What can hang from each mark:
momasal: vori
feduzu: dugakuz kuvat muvo vilid
vori: ravu
vilid: veze
beni: vori
muvo: bobu veze
bobu: muvo
zabu: ravu tubab veze
veze: vilid zabu
bote: feduzu

Every row comes from one small tree of marks. The marks that hang from a mark follow it in brackets, in alphabetical order. Every link used is in the known rows. Which tree was each row made from?
Known rows:
vori(ravu): [-0.37  2.31  0.06  0.83 -2.88 -1.43  0.91 -0.79  1.32  3.06 -0.19  2.38
  0.28 -0.05 -4.36  0.48 -1.66  2.98  0.02 -1.47 -1.86  0.59]
bobu(muvo): [-1.36  2.56 -0.18  1.04 -0.95  0.18  0.42 -0.95  0.92  1.46 -0.15  1.48
  0.51  0.04 -4.30 -0.08 -1.63  0.59 -2.01 -1.58 -0.64  0.92]
zabu(veze): [-1.66  1.47 -1.11  0.31 -1.79  0.28  0.72 -0.08  0.03  4.71  0.34  0.48
 -0.14 -1.05 -3.35 -0.83 -1.39  1.34 -1.77 -1.19 -1.87  1.01]
feduzu(muvo(veze) vilid): [-0.39  0.44 -0.78  4.28  0.19  3.94  0.01 -1.74  1.00  1.41  0.18 -1.20
  0.74 -0.42 -3.79  0.51 -1.63  0.39  2.38  0.16 -2.15  0.57]
zabu(tubab): [-1.35  0.96 -0.38  0.81 -0.83  0.66  0.58 -0.57  1.75  4.10  0.58  0.59
 -0.03  0.65 -3.75  0.00 -1.41  3.27 -2.08 -3.23 -2.23  1.49]
veze(vilid): [-1.20  2.23 -1.01  0.25 -2.22  1.47 -1.30 -1.03  1.34  1.69  1.17 -0.02
  0.64  0.24 -3.64 -0.89 -1.57  2.75 -1.83 -2.36 -0.49  0.85]
feduzu(dugakuz kuvat muvo(veze) vilid): [-1.04  0.81 -1.45  5.42  1.01  5.31  0.25 -1.64  1.37  1.55  0.77 -2.09
  4.22  0.21 -4.59  0.10 -1.95 -1.54  2.73  0.30 -2.55 -0.35]
beni(vori): [-0.13  1.45  0.02  0.45 -1.63 -0.47  1.99 -0.74  0.63  2.13  1.26  0.27
  1.47  0.35 -5.36 -1.15 -0.99  2.55 -1.49 -0.99 -2.27  1.53]
bote(feduzu(dugakuz kuvat vilid)): [-1.40  1.84 -1.16  3.24  0.41  3.53  1.46  0.54  2.28  3.64  2.89 -1.40
  3.80  0.84 -5.03 -0.42 -1.68  0.04  1.35 -1.33 -1.48  0.11]
momasal(vori): [-1.07  2.14 -0.33  0.50 -1.89 -0.27 -0.39 -0.65  0.21  2.01  0.03 -0.17
 -0.30 -0.85 -4.70 -0.31 -2.33  1.22 -1.10 -2.31 -1.13  0.84]
vilid(veze(zabu(ravu tubab))): [-2.52  1.50 -0.63  0.69 -3.19  0.66  0.67  2.46 -0.35  6.61  1.89  1.12
  0.22 -1.52 -2.85  1.20 -1.71  2.92 -1.41 -2.45 -3.26  1.33]
veze(vilid zabu(tubab)): [-2.87  1.84 -1.00  0.14 -2.68  2.64 -1.19  0.50  1.77  3.45  1.12 -0.75
  1.44  0.19 -3.55  0.62 -1.17  4.35 -3.14 -3.59 -3.41  0.50]
bote(feduzu(dugakuz kuvat muvo(bobu veze))): [ 0.15  2.68 -0.04  5.06  1.18  3.52  1.25 -0.63  3.61  3.32  2.37 -0.74
  5.54  0.69 -5.46  0.90 -1.22 -1.13  0.33  0.83 -2.87  1.61]
feduzu(dugakuz kuvat vilid(veze)): [-1.88  0.41 -2.26  3.03 -0.75  4.64  1.05 -0.27  0.85  4.13  1.75 -1.02
  2.67 -0.17 -3.12 -0.59 -1.70 -1.17  1.06 -0.10 -1.03  0.90]
vilid(veze): [-0.59  1.15 -0.71  0.73 -2.08  0.88  0.89 -0.91  0.62  4.31  0.72  1.04
 -0.01 -1.02 -2.74 -0.32 -1.34  1.38 -1.30 -0.64 -0.39  1.62]
feduzu(dugakuz kuvat muvo vilid): [-1.92  1.14 -1.97  4.12  0.82  4.41 -0.38 -0.50  1.48  1.54  1.14 -1.54
  4.19  0.76 -5.17 -0.54 -2.49 -1.60  0.95 -0.49 -1.70  0.02]
muvo(veze(zabu)): [-1.57  1.92  0.10  1.50 -2.23  1.52  0.28 -1.74  0.51  3.41 -0.30 -0.40
  1.32 -1.53 -2.98  1.96 -0.81  2.92  0.67 -0.25 -3.25 -0.58]
vilid(veze(zabu(tubab))): [-2.39  0.54 -0.80  0.65 -2.58  2.18  1.10  0.81  1.09  6.16  0.65  0.36
  0.86 -1.18 -2.46  1.11 -1.00  3.12 -2.71 -1.76 -3.35  1.33]
zabu(ravu tubab): [-1.60  1.91 -0.36  0.93 -1.45 -0.78  0.04  1.18  0.55  4.66  1.68  1.22
 -0.65  0.35 -4.12  0.18 -2.21  2.96 -0.79 -3.75 -2.36  1.59]
momasal(vori(ravu)): [-0.80  2.47 -0.08  0.65 -3.31 -1.80  0.39 -0.14  0.53  2.18 -0.43  1.59
 -0.24 -0.92 -5.18  0.23 -2.36  2.10 -0.05 -2.51 -2.11  0.65]
feduzu(dugakuz): [-1.24  2.29 -1.53  1.07 -0.35  1.01 -0.23 -0.90  1.28  2.45  0.24  0.74
  1.88  0.27 -4.34  0.85 -1.63  1.05 -1.10 -1.35 -1.33  1.69]
vilid(veze(zabu)): [-2.05  1.40 -0.59  0.53 -3.24  1.36  0.74  0.12  0.19  4.86  0.63  0.43
  1.04 -1.88 -2.62  1.04 -1.26  2.12 -1.50 -0.25 -1.87  0.67]
muvo(bobu veze(vilid)): [-0.23  2.25 -1.04  2.09 -1.91  2.77 -1.02 -1.94  1.78  1.84  1.00 -0.26
  0.38  0.52 -3.45  0.71 -1.06  2.18 -0.45 -0.33 -1.85  2.29]
bote(feduzu(muvo(veze) vilid)): [ 0.30  0.95 -0.13  4.62  0.67  3.88  1.29 -0.53  2.19  2.63  1.78 -1.14
  1.75 -0.53 -4.47  0.37 -0.89  0.81  2.12 -0.38 -2.04  0.75]
veze(zabu(ravu tubab)): [-2.82  2.30 -0.38  0.55 -2.41 -0.36 -0.34  2.13  0.17  5.20  1.41  0.56
  0.38 -0.51 -4.13  1.73 -1.96  3.61 -0.94 -3.26 -3.82  0.48]
veze(vilid zabu(ravu tubab)): [-3.03  2.71 -1.14  0.12 -3.24  1.04 -1.68  2.37  0.46  4.01  2.16 -0.16
  0.79 -0.07 -4.14  0.85 -1.93  4.21 -1.92 -4.13 -3.32  0.54]

Write each row's tree:
[-1.85  1.23 -0.37  2.21 -1.49  2.29  0.21 -0.40  1.88  4.93 -0.05 -0.32
  0.43  0.20 -3.08  3.12 -0.76  3.27 -0.92 -0.61 -5.25  1.90]
muvo(bobu veze(zabu(tubab)))
[-2.04  2.54 -1.06  1.93 -2.75  2.39 -1.53  1.71  0.96  4.00  1.97 -0.46
  0.54  0.17 -3.43  2.36 -1.50  3.68 -0.53 -2.09 -4.69  1.99]
muvo(bobu veze(vilid zabu(ravu tubab)))
[-0.97  0.04 -1.51  3.18 -0.75  3.79  0.42 -0.14  0.72  3.05  0.94 -0.30
  0.43 -0.74 -3.43 -0.64 -1.96 -0.24  0.35  0.29 -0.85  1.65]
feduzu(muvo vilid(veze))
[-0.52  1.17 -0.57  5.69  1.52  5.48  1.47 -0.58  2.69  2.65  2.47 -2.15
  5.10  0.09 -5.07  0.03 -1.16 -1.10  2.57 -0.10 -2.49 -0.19]
bote(feduzu(dugakuz kuvat muvo(veze) vilid))
[-2.20  1.40 -1.83  5.39  0.28  5.94 -0.49 -0.45  1.74  2.26  0.70 -2.55
  4.72  0.13 -4.70  2.38 -1.85 -1.42  2.32  2.13 -4.50  0.43]
feduzu(dugakuz kuvat muvo(bobu veze(zabu)) vilid)
[-0.45  2.78 -0.62  2.53  0.92  1.82  0.45  0.45  3.08  2.71  1.83  0.63
  4.30  0.11 -5.78  0.63 -1.40  0.35 -1.68 -1.41 -1.48  1.84]
bote(feduzu(dugakuz muvo))
[-1.93  2.27 -0.44  2.31 -2.06  0.97 -0.19  1.41  0.65  5.20  1.20  0.25
 -0.11 -0.17 -3.57  3.26 -1.48  3.13  0.24 -1.25 -5.19  1.94]
muvo(bobu veze(zabu(ravu tubab)))
[-1.96  2.47  0.22  2.06 -1.84  1.59  0.83 -1.30  0.58  2.10 -0.83  0.41
  1.49 -1.25 -3.31  1.89 -0.67  1.31 -0.32 -0.46 -3.07 -0.52]
bobu(muvo(veze(zabu)))
[-1.96  1.70 -1.18  2.04 -2.30  3.79 -1.00 -0.10  2.32  3.65  0.83 -0.97
  1.05  0.36 -3.04  2.17 -0.71  3.90 -1.78 -1.47 -4.69  1.97]
muvo(bobu veze(vilid zabu(tubab)))
[-0.11  2.91 -0.66  4.65  0.28  4.97 -0.11 -0.48  4.05  1.95  3.10 -1.45
  6.00  0.90 -5.48 -0.04 -1.09 -0.57 -0.62 -0.04 -2.48  1.64]
bote(feduzu(dugakuz kuvat muvo(bobu veze(vilid))))
[-0.32  1.79 -0.92  3.45  0.54  2.80 -0.16 -2.09  1.77  1.33 -0.34  0.16
  3.36 -0.30 -4.31  1.19 -1.39 -0.05  0.22 -0.24 -2.43  1.45]
feduzu(dugakuz muvo(veze))
[-1.77  3.65 -1.07  1.78 -3.46  1.75 -2.10  0.88  0.08  2.74  1.79 -0.36
  0.63 -0.61 -3.72  2.31 -1.59  2.59  0.80 -0.57 -3.27  1.44]
muvo(bobu veze(vilid zabu(ravu)))
[-1.44  0.71 -2.53  4.88  0.31  5.57  0.20  0.30  1.66  3.27  1.86 -1.03
  3.62  0.72 -4.25  0.00 -2.50 -2.98  0.39  1.78 -1.78  2.66]
feduzu(dugakuz kuvat muvo(bobu) vilid(veze))
[-2.22  2.53 -1.12  3.47 -1.50  5.29 -1.35 -1.18  1.78  1.20  1.03 -2.19
  6.81 -0.74 -4.53  0.46 -1.45  0.33 -0.22 -0.48 -3.58 -1.41]
feduzu(dugakuz kuvat muvo(veze(vilid zabu)))
[-2.70  3.69 -1.09 -0.05 -3.81  0.48 -2.11  1.59 -0.46  2.75  2.02 -0.08
  1.09 -0.80 -4.37  0.74 -2.31  3.16 -0.75 -2.59 -1.95 -0.03]
veze(vilid zabu(ravu))
[-1.64  1.70 -0.57  5.29  0.49  5.73  1.07  0.28  2.16  3.36  2.10 -2.76
  6.24 -0.90 -4.98  1.44 -1.16 -0.46  2.44  0.22 -3.99 -1.28]
bote(feduzu(dugakuz kuvat muvo(veze(zabu)) vilid))
[-2.11  1.53 -1.17  0.63 -1.82 -0.36  0.79  2.41 -0.40  6.40  1.73  1.08
 -1.11 -0.49 -3.57 -0.50 -1.94  2.19 -1.60 -3.36 -3.41  1.67]
zabu(ravu tubab veze)
[-1.68  0.40 -2.03  4.29  0.10  5.28  0.63 -0.08  1.18  3.11  1.61 -1.10
  4.12 -0.22 -4.06 -0.96 -2.28 -2.26  0.69  0.54 -1.24  0.85]
feduzu(dugakuz kuvat muvo vilid(veze))
[-1.49  3.16 -0.47  2.04 -2.54  0.16 -0.60  0.55 -0.37  3.85  1.17  0.34
  0.08 -0.91 -3.82  3.19 -1.86  1.98  1.64  0.37 -3.77  1.18]
muvo(bobu veze(zabu(ravu)))
[-2.96 -0.28 -2.74  3.51 -0.25  5.74  0.11  1.93  1.58  4.38  0.73 -0.82
  3.15 -0.58 -3.54  1.85 -1.39  0.28 -1.33 -0.85 -4.18  2.14]
feduzu(dugakuz muvo vilid(veze(zabu(tubab))))
[-2.24  2.53 -0.79  0.38 -3.68  0.00  0.26  1.77 -1.15  5.45  1.71  1.07
  0.47 -2.07 -3.16  1.33 -1.97  1.77 -0.39 -0.92 -1.85  0.79]
vilid(veze(zabu(ravu)))
[-1.81  2.86 -2.16  3.35 -1.03  4.90 -2.28 -0.41  2.31  0.92  0.55 -0.94
  4.36 -0.19 -4.47  2.78 -1.30  0.67 -1.27  0.69 -4.05  2.14]
feduzu(dugakuz muvo(bobu veze(vilid zabu)))
[-2.29  1.17 -1.38  4.20 -0.46  5.60  1.43  1.98  2.00  4.77  2.97 -1.87
  6.04 -1.19 -4.68  0.44 -1.58 -1.21  0.28  0.45 -2.79 -0.01]
bote(feduzu(dugakuz kuvat muvo vilid(veze(zabu))))
[-0.43  2.68  0.90  3.22 -0.01  1.45  0.98  0.03  3.40  3.72  2.62 -0.42
  3.77  0.77 -5.84 -0.71 -2.04 -0.18 -1.27  0.11 -1.46  1.01]
bote(feduzu(kuvat muvo(bobu)))
[ 0.03  2.61 -0.86  3.59  0.20  4.23 -0.21 -0.59  3.38  1.41  2.13 -0.57
  4.78 -0.09 -4.95  0.29 -0.66  0.89 -0.91 -1.56 -1.90  1.64]
bote(feduzu(dugakuz muvo(veze(vilid))))
[-1.36  1.32  0.57  4.95 -0.55  4.79  1.35 -0.18  1.85  3.74  2.18 -2.77
  4.50 -1.22 -4.76  0.48 -1.20  0.49  2.73  0.18 -3.52 -2.18]
bote(feduzu(kuvat muvo(veze(zabu)) vilid))
[-1.79  1.16 -2.07  4.40  0.20  5.31 -0.57 -0.46  0.89  1.71 -0.14 -1.68
  3.38 -0.85 -4.10  2.80 -1.40  0.13  2.05  0.62 -4.17  0.47]
feduzu(dugakuz muvo(veze(zabu)) vilid)
[-2.19  2.99 -1.89  0.07 -3.09  0.49 -1.00  1.92 -0.95  3.91  2.23  0.59
 -0.18 -0.89 -3.78 -1.44 -2.17  1.68 -1.39 -2.59 -1.44  1.16]
zabu(ravu veze(vilid))
[-1.77  1.19 -0.50  4.31 -1.14  4.78  1.26  2.13  2.03  5.56  3.16 -1.70
  3.79 -0.54 -4.48  0.47 -1.67 -0.75  0.24  1.70 -2.61  0.91]
bote(feduzu(kuvat muvo(bobu) vilid(veze(zabu))))
